What can hang from each mark:
B: E T
S: E
K: E
T: B K V W
E: K S
D: V
V: D

Each row was made from one small tree. Brackets hold a mark, then the marks that hang from it, in alphabetical order. Every link used is in the known rows. Write each row's tree.
Known rows:
[B [E S] [T W]]: [ 1.12  0.96 -0.52  1.69 -1.36 -0.58  0.12 -0.15 -0.01 -0.52 -1.97 -2.92
  0.79  0.97  0.60  0.17 -0.24 -2.42  0.97]
[B [E S] [T K [V D] W]]: [ 4.15  1.94 -1.66  1.89 -1.54  0.89 -0.37  0.15  1.94  0.75 -3.62 -3.41
  1.60  1.56  0.49  0.36 -0.10 -3.15  2.10]
[T B [K [E S]] V W]: [ 5.02  2.08  1.80  2.45  0.05  1.53 -0.83  1.13  6.11  1.32 -1.19 -2.63
 -0.84  0.91  0.74  0.75  0.62 -3.59  0.97]
[B [T V]]: [ 0.20  0.20 -0.33  0.60 -1.47  0.16  0.30  0.22  1.29  0.29 -1.57 -1.91
  0.15  0.56  0.23  0.51  0.40 -0.66  0.26]
[S [E K]]: [-1.59 -0.08 -0.88  0.24  1.37  0.59 -0.45  0.47  1.35 -0.29  0.85 -0.80
  0.05 -1.25 -0.19  0.98 -1.32  2.99 -0.99]
[K E]: [-1.65  0.99  0.00  0.55  0.38  0.58 -0.50  1.34  0.66 -0.07  0.75 -0.03
 -0.31  0.45  0.29 -0.60  0.52 -1.02 -1.77]
[B [T [V D]]]: [ 0.55  0.14 -1.66  0.06 -1.56  0.36  0.11 -0.13  0.60  0.67 -2.01 -1.97
  0.63  0.08  0.06  0.35 -0.09 -0.75  1.39]
[B E]: [ 0.76  0.34 -1.47  0.86 -0.20 -1.02 -0.17 -0.19 -0.92 -0.48 -1.71  0.06
  0.56  0.67  0.22 -0.29 -0.11  0.80 -0.16]
[K [E S]]: [-0.12  0.62  1.54 -0.21  0.95  0.62 -1.13  1.24  0.47 -0.39  1.97 -0.74
  0.02 -0.27  0.11 -0.74  0.94 -1.99 -1.68]
[T K]: [ 1.05  1.70 -0.66  0.83 -0.36  1.59 -0.23  0.93  1.97  0.58 -0.60  0.12
  0.27  1.27  0.28  0.28  0.30 -1.10 -0.04]
[T B [K [E S]] [V D]]: [ 4.92  1.32 -0.20  0.48  0.18  1.37 -1.65  0.79  4.51  1.34 -0.88 -1.92
 -0.04 -0.25  0.23  0.17  0.58 -2.56  1.41]
[T B [K [E S]] [V D] W]: [ 5.40  2.09  0.25  1.70  0.16  1.76 -1.08  0.72  5.32  1.87 -1.60 -2.87
 -0.26  0.39  0.47  0.51  0.01 -3.88  2.44]
[T B [K E] [V D] W]: [ 4.09  2.25 -1.11  2.33 -0.40  1.59 -0.62  0.53  5.54  2.07 -2.59 -2.24
 -0.47  0.86  0.65  0.68 -0.38 -2.86  2.45]
[B [E K S] [T W]]: [ 0.52  1.22 -1.70  1.70 -0.73 -0.31 -0.34 -0.47 -0.89 -0.34 -2.42 -3.55
  1.45  0.86  0.04  0.31 -0.91 -2.29  0.37]
[B [E S] [T [V D]]]: [ 2.77  0.14 -1.33  0.20 -1.13 -0.56 -0.69 -0.40 -0.26 -0.13 -2.52 -2.81
  1.53  0.04  0.09 -0.10  0.17 -1.20  1.33]
[S E]: [-0.88 -0.25  0.35  0.36  0.69  0.35 -0.04  0.91  2.08 -0.52  1.32 -0.23
 -0.62 -1.22  0.36  0.80 -0.60  2.73 -0.33]
[E K S]: [ 1.04 -0.11  0.54 -0.97  1.43  0.46 -1.33 -0.45 -1.22 -0.13  0.87 -1.65
  1.25 -1.04 -0.96 -0.03 -0.41 -1.20 -0.65]
[T B [K E] V]: [ 3.29  1.70  0.23  1.85 -0.29  1.02 -0.95  1.21  5.50  1.05 -1.37 -1.11
 -0.79  0.93  0.64  0.47  0.94 -1.51  0.06]
[D V]: [-0.52  1.11 -1.21  2.17  0.33  1.46  0.03  1.45  0.08 -0.25  0.47  0.80
 -0.59 -1.58  0.44  0.53 -0.15  1.26 -1.52]

Which tree is each row?
[ 5.71 -0.12 -1.23  1.01  0.30 -1.11 -0.95 -1.78  1.40  1.02 -3.36 -3.39
  0.79 -0.85 -0.34  0.65 -1.41 -1.06  3.48]
[T [B [E K S]] [V D] W]
[ 3.35  0.57 -1.15  1.05 -1.23 -0.32 -0.19 -0.68  0.30  0.26 -3.08 -3.51
  1.33  0.49  0.26  0.18 -0.29 -2.21  2.17]
[B [E S] [T [V D] W]]
[ 3.02  1.99 -0.36  2.69 -0.90  0.89  0.23  0.22  4.57  1.14 -1.61 -1.50
 -0.94  1.15  0.81  1.14 -0.63 -2.50  2.21]
[T B K W]
[ 3.03  0.23 -0.40  0.41  0.01  0.65  0.15 -0.66  1.12  1.46 -2.33 -1.58
  0.52 -0.06 -0.13  0.37 -0.65 -0.85  2.57]
[T [V D] W]
[ 1.86  0.34 -1.13  0.69 -0.52 -0.56 -0.93 -0.47 -0.55 -0.38 -2.69 -3.21
  1.77  0.47 -0.30  0.19 -0.05 -0.76 -0.35]
[B [E K S] [T V]]
[ 1.82  2.04 -1.77  1.68 -1.84  1.91  0.36  0.51  2.97  1.55 -3.05 -2.64
  0.66  1.57  0.44  0.78 -0.33 -2.76  2.21]
[B [T K [V D] W]]
[ 3.58  2.11 -1.41  3.32 -1.13 -0.04  0.14 -0.01  3.91  0.73 -3.02 -1.51
 -0.52  1.70  0.98  0.87 -0.79 -2.08  2.18]
[T [B E] K W]
[ 5.36 -0.85  1.06  0.61  0.02 -1.69 -0.91 -1.02  2.03 -0.14 -1.84 -1.81
 -0.13 -0.72  0.16  0.36  0.40  0.08  1.43]
[T [B [E S]] V]
[ 1.50  2.13 -0.44  2.30 -1.90  1.73  0.59  0.95  3.69  1.19 -2.65 -2.57
  0.24  2.00  0.70  1.01  0.23 -2.51  0.96]
[B [T K V W]]
[ 2.55  2.81  0.57  2.52  0.01  2.57 -0.22  1.76  4.44  1.53 -1.75 -1.36
 -0.02  2.20  0.66  0.35  0.75 -2.62 -0.37]
[T [K E] V W]
[ 2.45  0.83 -2.27  1.09 -0.57 -0.12 -0.68 -0.81 -0.44  0.44 -3.61 -4.05
  2.04  0.38 -0.30  0.34 -1.01 -1.90  1.59]
[B [E K S] [T [V D] W]]
[ 7.38  1.54 -0.91  1.87 -0.44  0.45 -0.76 -0.56  4.01  1.45 -3.56 -2.84
  0.50  0.47  0.45  0.76 -0.49 -2.53  3.86]
[T [B [E S]] K [V D] W]
[ 2.31  1.82  0.72  1.11  0.06  1.02 -1.22  1.21  4.25  0.34  0.66 -1.24
 -0.75  0.35  0.69  0.17  0.63 -3.00 -0.05]
[T B [K [E S]]]
[ 0.73  2.61 -1.82  2.11 -1.60  2.23  0.05  1.40  3.37  1.55 -2.64 -2.67
  0.50  1.83  0.68  0.40 -0.04 -3.21  0.94]
[B [T [K E] [V D] W]]
[ 2.86  2.78 -1.09  1.79 -0.05  2.72 -0.50  1.41  3.52  2.03 -2.31 -1.51
  0.56  1.56  0.39  0.11  0.04 -2.76  0.98]
[T [K E] [V D] W]
[ 6.10  1.69 -2.19  2.55 -0.95  0.29 -0.29 -0.52  4.22  1.75 -4.59 -2.25
  0.26  1.08  0.57  0.94 -0.90 -1.54  3.76]
[T [B E] K [V D] W]
